Each row was made from one path, in order. Every step used is in the known rows, and no mark comes twice. Write each row's path.
Known rows:
y-l: [ 26  -6  13   7  23  -6  10   5 -13   7  27  -8   2  -4  19 -13   4  34
  18  -3  17  -5  -3   9   4 -20 -20   5  -4   3  19  29  -2]
e-q-g-x-f: [ 11  20  20   1  -1  34  27 -37  13 -13 -30   2  -2   2 -22  38  22 -16
 -12  23  -4  18  -7 -21 -35  -4   0  51 -20 -36 -15  15  30]
j-l-g-q-n: [  4   1   9  36  -1 -13  11  13 -27   1   9 -53   1  -4  35  17 -21  -5
  46 -16   2  -8  14  30  12 -25 -31  -6   5 -39  -7 -39 -49]
j-l-z: [ 46   2   4  10   5 -13  13  -9 -35  -7  27  -3   7  -2  25 -12   6  40
  30 -39  16  12   6   0   0 -13 -27  20   3  17  14  43  -8]
e-q-j: [ 21   2  29 -11  23 -13 -39   4  -8 -16  21 -21  -8   5 -13  13  31   6
  42  -8   9   4 -16 -15  15  29 -14  34 -24 -27  10  -2   4]
e-q-z-l: [ 26   1   7   4   1 -17 -12 -14 -15  -3   8   1 -14  -3   7 -35  28  15
  33 -11  16   2 -13 -21   4  20 -24  23   1 -32  -4  -1   2]
l-e: [  0   1  -9  -4 -11  14  14  11  13  30   2   7  -2  -3  24 -27  13   3
  24  18   8   3   5   9  17  -2 -21  18   7 -11  -5   2  -3]
q-j-l-z: [ 52   3  15   4  17 -17  -1  -1 -46 -16  37  -4   1  -3  24  -6  17  38
  58 -47  17  14   2  -3   0  -3 -35  25  -4  14  16  39  -3]
l-y: [ 11  11  -1 -11   2   7   6  -8 -15   8  10  13  16  -3  19 -23   7  13
  29  -2   7  15  -3 -10   2   4   1   7   0   3  10  16   2]
z-l-e: [ 14   0 -21   9 -19  16  30   9   9  35  -6  20 -18 -14  42 -53  11   4
  30  18  13  -1   0  -3   7 -10 -33  24  13 -19 -16  -7   4]
g-q-z-l-n: [  1  -3  -5   7 -21  -5   4  14 -28   0   7  -3 -14 -35  12  -1   0  18
  34 -39  -5 -12  11   8  -7  10 -12  -7  12 -26  -1 -29  -8]
g-x-f-q: [  3  28  41 -10  11  45   2   1  -2 -19 -34 -11  -2   0  -5  22 -22 -47
 -25   3 -24  20  -4  -2 -43   9  11  22 -28 -17  10  -2  13]
j-q-n: [ 17  -4  11  32  19 -29   9  -4   5  15  -4 -12  -7  10  -6   1   3  31
  41 -11  28 -19  -6  20   8 -23 -18  19 -18  -7  -8 -14 -19]
g-x-f-q-z-l: [ 20  20  26  -3   4  20   6  -9 -24 -14 -21  10 -17  -9  11 -22   4 -21
  18 -11  -5  16  -9 -11 -38  14 -16  20  -7 -24  -4  -5  18]
l-j-q: [ 30   1   0  18  12 -11  11 -17  -2   9   7  16 -11   1   1 -30  18  46
  31 -14  27   1 -12  -6   5 -15 -19  38 -10  15   2   9   3]
x-f-q-n: [  1  13  39  17  22   5  -6  21  -6 -10 -19 -42   7   5   7  24 -23 -32
  23 -16 -10  -7  -2  22 -23  -1   4   2 -33 -26   9 -19 -32]
j-q-z-l: [ 29   1  -3  17   1 -19   5 -20 -16   7  -2  27 -28  -4   9 -49  23  32
  37 -13  25   3 -13 -11  -3  -3 -35  19  12  -8 -16  -7  13]
z-l: [ 16  -1 -16  16 -11   3  19  -3  -4   7  -9  17 -21 -14  22 -34  -3   2
   8  -2   5  -4  -7 -16 -12  -9 -15   7   8 -11 -13 -12  10]
e-q-j-l-g-x: [ 32  11  20   3  -5  18  13 -23  -2  -3   2  -5 -11  -2  10  21  17   8
  23  13  26  17  18   5  10 -13 -49  54   3 -19   0  12  11]
e-q: [ 13  -1  14  -2   8  -9 -22 -10  11  -1   7 -24   3  11 -14   5  17  10
  -2   5   8  -1 -11 -17  19  16  -2  31 -17 -28   7   6  -7]
g-q-y-l-n: [ 14  -4  19   0   5   2  -5  26 -33  -2  37 -23  -4 -18  15  24  -2  40
  46 -25   5  -5  14  24   4   0 -23   2  -1 -13  20  -2 -10]
x-f-q-z: [  0  19  44 -12  16   6 -31   3 -26 -26  -4 -17   5   8  -4   4   5 -27
  18 -20 -13  22  -4   8 -19  31  -5  -2 -11 -16  14   0 -10]
j-q-y: [ 24   9  17   2  12  -5 -19 -14 -11  -3  11  12 -22  26  -8  -6  22  32
  43  11  26  21  -8  -2   8   4 -36  33  -1   8 -12  -3  17]
x-f-q: [  0  21  32   1  10  32 -14  11  -3 -18 -24 -20  -3   3   5  12 -24 -45
 -19  -5 -25  16  -6   0 -29   9   8   3 -20 -14  13  -9  -6]
f-q-g: [-14 -27   8  12  -7   8  16   2  10 -19   0 -25 -14   9  32 -12  -5 -28
 -23  11 -14  22   6   5 -28  10  -6 -21   4 -30  -1 -48 -27]
g-x-f-q-z: [  3  25  50 -21  16  17 -19  -6 -25 -26 -12 -10   5   6 -12  12   8 -30
  14 -13 -13  25  -3   6 -30  30  -2  12 -18 -17  12   5   5]
y-l-g: [  7   2  -2  34  -4   7  26   1  -1   6  25 -10  -2 -10  35  -5  -2  21
   9  19  30   1  32  26  18 -31 -49  -4  27  -2  16   9 -23]
e-q-f: [ 16 -31  -1  14   0 -11  18 -13  31  -8 -10 -34 -16  10   6   2  20   9
 -12  22  -6   5  -2 -11  14  12  -4  16   3 -43 -14 -17  -6]
g-q-y: [ -1  13  23 -15   6   7 -25   9 -42 -23  20 -24  -7  14   7  10   2 -10
  41   2 -17  24  -8  -6  -5  25 -13   3  -1 -26  -9 -29   2]
q-z-l-y: [ 25  12  -2  -6  -1  -2   8 -14 -34   7  13  25   4 -10  32 -53  21  20
  57 -13  15  17  -9 -17  -4  12 -18   9  10  -8   3  12   6]
y-l-g-x-f: [ 15  38  18  13   1  45  37 -23  -1  -4 -19  11   1 -12  -4  35   2  -6
  -1  23  11  11  16   4 -24 -30 -24  40  -3  -8   2  34  25]

Which path is each row?
[  4  34  45  -7   4  47 -12   1 -15 -29  -9 -12 -10  16   7  27  -6 -37
  18  24  -4  38  16   8 -26  18 -30  26  -8 -15   4 -11   8] | l-g-x-f-q-y
[  5  21  12   2  -5  39  38 -32   8 -12 -34  14  -4  -3 -15  35  13 -21
 -11  21  -8  19  -1 -12 -45 -12   1  35 -12 -21 -18  10  33] | q-g-x-f
[ 24   1  -2  26 -13   2   0  -1 -12  -1  16  -9 -17  -5  39   6   3   9
  41  -2  26  13  27  20  26 -26 -66  13  30  -1   2  -4 -20] | q-j-l-g
[ 45  29  51  -4  34  20  16  -1 -48 -28  34  -7  10   2  14   6  10  26
  38 -15  13  26   6  -1 -36   8 -26  35 -25   4  32  53  13] | g-x-f-q-y-l-z
[ 28 -27  -4  33   8 -13  42 -24   3   3  24   4 -19   3  29 -36  30  51
  26   3  30  11  -5  -1 -10 -24 -35  21   3  -9  -3  -6 -10] | y-l-j-q-g
[ 23  13  40  -7  11  29   2  19 -19  -6  13 -11  -4 -16   5  38  -4  22
  32 -16   7   3  18  25 -20   0 -22  27 -19  -6  26  18   8] | g-x-f-q-y-l-n
[ 38   8  21  -4   4  23 -11  17 -12  20   0  -9 -16   1  44 -18   9  -7
  60  -8   5  20  -6  10  12  -9 -49  43  -5 -15   1  10  -3] | x-f-q-j-l-e
[ 36  -6  16  -7   4  11 -12  23 -11  23  12 -12 -18   2  53 -31   9   1
  60  -9  10  17  -3  15  21  -4 -51  33   0 -13   3   0 -12] | f-q-j-l-e
[ 26   4  32  -4  27   0 -11  12 -48 -10  43 -27  -4   7  25  -5   5  25
  50  -2   4  14  -9   4   0   0 -30   7  -5 -17  12   6   0] | g-q-y-l
[ 30   0  44  -6  33   6 -19  19 -31 -12  37 -25  -6  14  30 -13  -1  17
  39   1  11  18  -3  14  -5   7 -33   7 -12  -3  27  12  -8] | f-q-y-l
[ -6 -10  21  -6  -5  27  38 -14   9 -15 -15  -6  -9   4  11   5   1 -27
 -26  21 -10  24   7   1 -43   8   1  12 -10 -27  -5 -26   9] | f-q-g-x
[ -5 -22 -25  40 -27   8  56  -2   3 -13 -16 -30 -32 -15  46 -13 -12 -16
 -10  24 -24  12  16  -1  -6 -11 -23 -20  39 -54 -30 -64 -15] | z-l-g-q-f
[ 10   3  24 -17   8 -17 -28  -7  -6   7  23 -16   8  12  -4 -19  48  18
  48   0  18  10  -4   1  31  34 -26  32  -5 -33   6  14 -13] | l-e-q-z
[ 35   5  29  -5  30   1   0  14 -54 -15  53 -21   7  -5  35 -21  15  34
  74 -21  10  11  -9  -3  -5   6 -25  22 -15  -8  25  18  -9] | g-q-y-l-j
[ -4 -25  -8  14  -8  -1  34   2  -1 -16 -13 -37 -19  -3  23   1  -7 -14
 -11  11 -37  12  -3  -4  -8   4   6 -20  16 -46 -24 -49  -6] | g-q-f
[ 24   4  18   1  18 -27 -11 -19 -25  -4  22  12  -2   7  -8 -30  40  46
  58 -26  28  10  -9   3   9  12 -27  25  -3   8   6  14  -3] | l-j-q-z
[ 56   4  18 -13  16  -8 -25 -12 -32   7  26  -6   5   5  32 -20  25  33
  75 -24  22  23 -18 -16  25   2 -33  43  -9  -8  14  30  -1] | e-q-j-l-y
[ 24  -1  -3   5  -7   4   2  -3  18  26   3  -8 -12  -2  20 -38  26  13
  22  20  18  -2 -11 -19  25   9 -28  51  -7 -44  -6   1  -3] | z-l-e-q
[ 29 -29 -11  30   3 -13  45 -19  20   0 -10  -2 -27   3  17 -26  19  38
  15   7   9   7  -3  -2   2 -13 -18  22   9  -8 -17 -16   2] | l-j-q-f
[ -1   8 -14  32 -25   3  21  -9  -8  -2   6   9 -15 -15  32 -25   9   2
  22  11  24   7  30   9   7  -9 -52  -5  40 -16  -7 -19 -17] | q-z-l-g
[ 22  37  12  13 -11  44  29 -30   0  -2 -32  12  -4  -8  -1  37  -1 -13
   2  15   8  17  15   1 -18 -34 -29  47   3  -6 -10  29  24] | j-l-g-x-f
[ 34  12  -3   4   2  -8  10 -25 -29  14   9  33  -5  -6  26 -62  26  38
  59 -13  27  18 -15 -19   0   2 -27  22  10  -3  -3  11  12] | j-q-z-l-y
[ 25  -2  13  31  23 -28  14  -1  -5  11   8 -12   0   4   3 -10  10  39
  63 -24  32 -19  -6  17   5 -20 -18  30 -25  -2   1  -5 -24] | l-j-q-n
[ 27   3   3   3   4  -7  11  -2 -33  -7  20  13  -3 -17  27 -47  24  21
  61 -30  15   2  -6 -13 -12  13 -20  18  -2  -4   7   8  -4] | q-z-l-j
[ 28  31  22 -13   5  27  13 -18 -35  -3 -11  23   3 -11  25 -37  11  -7
  43 -10   3  29 -12 -20 -32  15 -11  28  -8 -17   6  14  20] | g-x-f-q-z-l-y
[  3  -7   5   5 -16  -1  -2  20 -15  -1   3  -1 -16 -29  17  -7  -5  11
  24 -37   1  -9  17  17 -10  16 -16  -7   7 -16  11 -25 -15] | f-q-z-l-n
[ 55  -8  23  -3  18 -18 -38  -4 -20  -2  21 -23 -15   9  15   3  22  25
  55 -27  18  10 -17  -8  27  -3 -42  45 -12 -15   5  18  -3] | e-q-j-l
[ 30 -11  12  11  10   9  59 -35   3   2   6  17 -14  -1  10 -16  30  39
  15  14  27  16  -2  -3 -28 -22 -25  46 -10 -10  -5  10  23] | y-l-j-q-g-x
[ 31  16  15   1  -7  38  31 -36  13   8 -27   2  -8   3   3  19  27  -5
  11  22   6  23  -6 -13 -18 -18 -26  70 -13 -37 -19  25  25] | j-l-e-q-g-x-f
[ 49  11  42 -11  19  18 -20   1 -29 -13  -8 -13 -18   3  20  14  -2 -12
  41 -28  -3  24 -13   1 -14  -7 -33  42 -19  -7   7  13  13] | g-x-f-q-j-l
[ -8   1  18  15  13 -17   3  19 -26  -4   5 -48   8  -1   9  17 -16 -11
  38 -20 -14 -14  -6  16  -6  -3   5 -10 -17 -40  -5 -39 -33] | g-q-n
[  1   7  23 -11  16  -3 -23  18 -40 -24  18 -24 -11  -7   4  11   5 -17
  43 -20 -22  10 -16 -10  -7  21  -5  -1 -11 -30   0 -34   3] | g-q-j
[ 47   2  33  -6  35  -5 -10   4 -33  -9  54 -19   9   4  24 -19  32  48
  73 -14  29   6  -9  -7   9  11 -31  44 -24  -5  30  39  -8] | e-q-y-l-j
[ 40  16  43  -3  36  18  -6  14 -40 -19  36 -17   6   0  31 -13  11  19
  64 -18  11  16  -7   1 -18   6 -26  31 -27   1  33  32  -7] | x-f-q-y-l-j
[ 27  -6  23   0  10  -4 -14  17 -12   3  39 -20  -2 -10   4  25  15  55
  45 -17  25 -10  14  20  19   5 -29  25  -9 -11  26  18  -9] | e-q-y-l-n
[ 47  -7  14  -3  13 -12 -24   2 -27  -1  16  -7 -17   3  24   0  11  19
  57 -31  12  11 -10   2  15 -13 -41  25   0   4   1  13   2] | q-j-l
[ 42   0  37  -5  33  -8 -23   0 -21  -4  45 -24  -2  17  11  -4  26  43
  49   7  29   9 -10  -2  18   6 -38  35 -16 -15  20  32   0] | e-q-y-l
